Each row comes from the steps of one walk. Every step used is in the known rows, and no mark comes twice. Write the walk behind each row, first mark first.
Known rows
N U J Y D R: [ 0.61 -1.58  3.15  2.68 -1.22 -1.24  1.37  4.10  0.42  2.52  2.01  4.05
 -3.07 -3.87  4.05  4.69  0.51 -4.21  4.08  5.81  0.68 -1.26 -4.76  2.13]
B U J Y P: [-2.32 -0.62  7.60 -0.44 -5.96  4.16  2.26  0.45 -1.63  3.38 -4.16 -3.15
 -3.49  1.01  0.70  2.20 -1.19 -0.01 -0.35  5.68 -1.17  0.15  2.16  1.46]
R C U: [-1.41  1.31 -8.30 -3.35  2.01  0.41 -3.13 -2.79  4.78 -5.83 -4.35  1.35
  3.64  3.19 -2.34 -1.88  0.80  0.61 -1.46 -7.92  3.82  0.28 -0.83 -5.20]
D R C U J Y: [-0.36 -3.44 -0.05  5.21 -0.66  0.96  2.78  3.45  2.02  2.87 -0.77 -0.60
 -2.47 -3.26 -2.28  4.29  1.93 -1.03  3.80 -0.42  2.63 -1.38  2.25 -0.79]
C U P: [-1.11  1.19 -5.78 -2.43  3.13 -0.72 -3.42 -1.80  2.63 -3.14 -3.39 -3.23
  3.86  2.11 -1.41 -3.85  2.72  1.65 -1.71 -3.67 -2.31  3.52  2.35 -1.70]
N U: [ 2.16 -2.03 -3.11 -1.86 -0.51 -2.18 -2.81 -2.96  4.06 -4.10 -1.18  2.77
  3.39  1.63  4.55 -2.20  2.26  1.76  4.06  1.58  1.04  1.26 -1.98 -0.65]
T U: [ 2.60  0.42  2.68 -1.97 -2.08 -2.27 -3.49 -1.35  0.72 -2.81 -0.31  3.68
  0.42  1.81  1.44 -2.47 -1.01  1.98  1.13 -1.41  1.80  1.12 -0.90 -0.99]
P U C R: [ 0.53  1.89 -2.84  1.30  4.78 -1.93 -7.90 -3.97  2.10 -3.27  2.76 -0.52
  2.96  0.31 -2.83 -4.45  0.72 -2.92 -2.47 -8.91 -3.28  0.23  0.96 -1.66]
D Y P: [ 0.87  0.67 -0.98  0.40 -3.19  1.76  3.98 -1.49 -0.70 -1.54 -2.55 -1.09
 -0.45  0.31  2.22 -0.10 -3.93  3.32 -1.69  5.00 -0.17  1.26 -5.77 -3.75]
P U J: [ 2.51 -0.07  3.02  5.79  1.62 -1.00 -1.98 -2.01 -0.60  3.94 -0.15 -0.93
  1.75 -0.05 -3.44 -1.57  2.53  0.23 -1.39 -1.40  2.01  3.93  2.37  4.62]
Y D R C U: [-2.22  2.85 -7.01 -3.04  1.78  0.59 -4.06 -1.58  3.73 -5.23 -2.47  3.32
  2.11  0.93 -1.39  0.76  0.34 -2.66 -2.33 -6.35  4.46 -0.61 -4.40 -5.12]
D Y P U: [ 4.85  1.55 -0.51  1.41 -2.00  0.13 -1.40 -4.21 -0.85 -2.57 -2.69 -2.62
  1.39 -1.66 -1.69 -2.84 -1.93  0.44 -5.07  1.30 -1.29  4.21 -3.79  2.46]
U J Y D: [ 0.14 -2.23  5.15  0.99  0.38 -3.76  5.18  7.02 -1.41  4.12 -1.78  1.68
 -4.62  1.04  2.99  1.46 -2.65 -1.14  3.16  5.73 -2.10 -0.89 -1.97  4.80]
D Y: [ 4.47 -1.94 -4.88  2.02  1.25 -2.02  6.40  2.69  1.39 -0.68  0.59  1.13
  0.93  0.64  2.12  0.52 -3.39  4.77  2.48  4.10 -0.28 -0.59 -5.58 -3.11]
Y D R: [-0.65  2.60 -0.57  0.02 -0.24 -0.08 -0.14  2.00  1.69 -0.71  2.19  5.60
  0.37  0.26  2.58  2.38 -2.12 -3.17 -0.60 -0.30  0.03 -2.57 -7.13 -1.31]
R C U J Y P: [-3.13 -0.25  2.51  1.00 -4.27  3.04  1.92 -0.74 -0.22  1.19 -5.04 -3.20
 -3.20 -0.87 -1.06  1.90  0.33 -0.14 -0.61  1.40  1.90  1.39  1.80 -1.51]
Y J U: [ 2.60 -4.09  3.37 -2.70 -1.40  2.52  2.93  1.32 -6.06  0.19  0.91  3.22
  1.51  1.61 -0.16 -3.68 -3.43  1.29  2.86  0.94 -1.07  0.70  1.32  2.03]
Y D: [-0.61  1.89  0.04 -3.70  1.38 -3.48  0.89  2.61  0.74 -1.52 -1.92  4.18
 -0.05  4.84  3.64 -1.73 -3.89 -0.25 -0.47  1.06 -1.60 -0.83 -5.63  1.26]
B U J Y: [ 0.28 -3.42  5.92  1.21 -2.54  1.12  3.97  4.69  0.11  5.46 -1.29 -1.56
 -2.61  1.46  0.10  3.13 -0.11  1.00  4.01  4.75 -1.82 -2.25  4.32  3.50]
D Y P U C: [ 2.52  1.66 -1.20  1.26  0.18 -1.60 -3.41 -6.24 -0.38  0.29 -0.01 -3.52
  0.13 -1.32 -1.70  0.38  0.71  1.30 -5.37  0.31  0.94  0.30  0.78  0.66]
J U C: [-1.63 -3.39 -0.03 -1.27  2.64 -1.53 -0.70 -1.55 -1.05  1.91  3.03  0.71
  2.93  0.57  0.58  1.85  0.26  2.15  0.76 -2.79  2.39 -2.37  6.80 -0.95]
Y D R C U J: [-3.16  1.27 -1.01  2.37  2.45  0.50 -2.01 -0.66  0.32  1.87 -1.31  1.90
 -0.16 -0.12 -1.76  2.10  2.12 -2.08 -0.79 -2.49  6.75  1.70 -1.52 -2.41]
U P: [-2.60  3.37 -3.13 -1.69  0.45  0.75  1.58  0.24  2.72 -0.69  1.17 -3.54
  2.79  1.94  0.32 -1.46  3.06  3.94 -0.78 -0.88 -3.10  0.98  2.96 -0.38]

Write each row's walk
[ 1.26 -2.91 -0.82  0.39  3.98  0.09 -1.03 -0.09 -3.95 -1.31  4.75  0.96
  0.17 -1.42 -0.22 -3.39 -2.77 -1.01  2.33 -1.88 -2.45 -0.47 -0.22 -3.47] : D Y J U C R
[-2.69 -2.04 -0.90 -0.22  5.35 -0.88 -4.52 -1.15 -0.38 -2.10  4.38  0.81
  3.17 -0.15 -0.21 -2.88 -1.19 -1.62  1.33 -7.45 -1.79 -0.83  3.56 -4.27] : J U C R
[-4.36  3.40 -5.09 -3.47  0.87  1.15  0.15  1.76  2.65 -2.91 -0.70 -3.33
 -0.08 -1.92 -0.88  1.32  3.56 -0.82 -1.28 -1.90 -0.92  0.62  1.25 -1.13] : J Y D R C U P
[-1.07 -0.33 -3.62 -0.46  3.95 -2.10 -7.44 -4.26  3.23 -4.49  2.79  1.17
  2.51  0.42  1.95 -3.37  1.79 -1.80  2.15 -4.81 -1.27 -0.38  0.23 -4.72] : N U C R
[ 0.79 -2.85  1.69 -2.14  0.42  0.24  0.14 -1.67 -4.28  2.51  2.84  1.06
  0.08  1.38 -0.09  0.00 -0.41  1.67  0.80 -0.16  1.22 -2.79  4.91  0.51] : Y J U C
[ 0.72 -1.58  1.78  3.28  0.64 -1.15  0.19  3.93  0.16  2.19 -0.27  3.82
 -2.58 -2.85  0.61  3.47 -1.23 -5.18  1.71  1.96  0.27 -0.99 -4.64  0.40] : C U J Y D R
[ 3.30  0.68  2.53  0.97 -3.77  0.58 -1.98 -2.56  0.03 -1.49 -3.88 -3.06
  0.20 -1.39 -2.36 -2.56 -1.04 -1.42 -3.83 -0.31 -3.58  2.43  0.28  5.17] : J Y P U
[ 0.74  0.76  1.24 -1.82  0.12 -3.62 -5.03 -4.01  1.32  0.13  1.82  1.90
 -0.34  1.25  0.93  0.97  1.68  2.36 -0.60 -1.98  3.26 -2.07  3.35 -2.08] : T U C
[-5.23  5.33 -6.38 -4.35  2.02  1.22 -2.37 -0.78  2.55 -3.85 -0.42 -2.26
  1.74 -0.42 -1.01  0.10  4.13 -0.64 -3.20 -3.73  0.73  1.59  0.33 -2.58] : Y D R C U P
[ 2.56  0.06  4.12  6.41 -0.82  0.33 -0.20 -2.97 -3.03  3.92 -1.45 -2.85
 -0.52 -2.23 -2.25 -0.75  0.84  0.75 -2.86  3.51  2.16  5.61 -0.43  3.27] : D Y P U J
[ 0.67  2.77 -0.14 -0.43 -0.42 -0.91 -6.07 -7.15  0.79 -0.02 -0.51 -2.74
  1.19  0.42 -2.38 -0.56  2.01 -0.03 -6.28 -2.97  0.75 -0.27  3.17  1.57] : Y P U C
[ 2.70 -3.93  0.55 -0.93  0.74 -0.38  2.84 -0.33 -5.03  2.75  3.70  0.59
 -0.86 -0.37  0.59  0.79 -1.53  2.93  1.77  3.15  1.52 -2.46  2.79 -0.07] : D Y J U C
[-1.29 -0.28  1.71 -3.59 -0.89  3.02  3.06  1.45 -4.63  0.44  2.27 -2.76
  1.79  0.08 -0.15 -3.50  1.67  3.04  1.07  1.87 -3.35  2.51  5.14  2.95] : Y J U P
[-3.08  4.47  0.41  1.47 -2.11  2.40  2.74  2.45  1.43  1.06  3.86  0.59
 -1.95 -3.44 -1.25  5.76  2.88 -2.22 -0.90 -1.08  3.70 -2.60 -1.18  1.53] : P U J Y D R C
[-5.50  3.87  0.11  0.83 -2.33  2.88  5.16  4.03  2.00  1.57  4.18  1.41
 -2.67 -2.06  0.72  7.02  2.16 -1.00  1.11  0.08  4.40 -4.32 -1.93 -1.36] : U J Y D R C
[-4.01  4.47 -0.12 -6.98 -1.31  3.60 -0.75 -0.31  1.65 -0.92  0.09 -4.26
  2.72  4.82  0.45 -0.42  2.87  2.87 -2.20  0.83 -3.83  0.11  4.28  0.69] : B U P
[-1.56  1.09 -5.62 -2.10  0.76  0.20 -1.52  0.83  3.53 -4.31 -2.42  2.49
  0.10 -0.79 -1.14  1.47 -0.10 -3.14 -0.31 -4.65  2.73 -1.87 -3.18 -3.63] : J Y D R C U
[-1.65 -1.43  5.64  2.96 -4.80  2.48  3.79  0.99 -1.01  3.53 -3.43 -2.49
 -3.31 -0.84  0.68  1.67 -0.92  0.68  0.72  4.71 -0.85  0.80  1.23  0.59] : U J Y P
[ 0.50  0.24  1.04  1.23 -1.50 -0.58  2.78  5.47  1.49  0.39  1.94  4.21
 -2.06 -1.68  2.56  4.04 -2.77 -3.69  1.89  2.35 -1.91 -3.88 -5.93  0.70] : J Y D R
[ 0.74 -1.65  0.60 -2.26 -0.09  2.40  6.17  2.87 -5.49  0.64  3.05 -3.12
  0.50 -1.48  0.42 -2.54  0.42  4.09  1.67  5.19 -3.26  2.61  2.84  2.29] : D Y J U P
[ 7.39 -0.46 -1.57  0.27 -2.35  1.60  6.63  1.92 -3.20 -0.13  0.06  1.90
 -2.74  2.14  0.76 -2.98 -3.81  3.70  2.24  6.82 -2.05 -1.46 -7.81 -0.22] : D Y J
[ 3.67 -3.81  4.22  6.37 -0.78 -1.82  3.15  3.46 -0.02  4.72 -0.72 -2.43
 -1.85 -2.44 -2.34  0.97  0.96 -0.05  2.86  1.92 -1.83  0.61  3.70  6.25] : P U J Y
[ 0.99 -3.39  3.42  0.59  2.12 -4.90  2.11  5.56 -1.08  2.77 -4.36  1.73
 -4.05  0.80  1.82 -0.26 -3.22 -2.72  2.33  4.09 -1.43  0.89 -2.33  4.04] : C U J Y D
[ 1.42  0.94  1.06  0.61 -1.27 -1.57 -3.74 -4.72  0.70  1.04 -0.76 -3.63
 -0.76 -1.02 -2.00  0.76  1.34 -0.60 -4.55 -1.32 -0.84 -1.27  4.41  2.81] : J Y P U C
[-0.70 -1.78  0.45 -0.94  3.51  0.82 -3.64 -1.37 -2.97 -1.62  4.18  1.49
  1.28  0.44 -0.74 -4.53 -1.75 -2.02  1.59 -5.27 -2.70 -0.78  2.21 -3.08] : Y J U C R
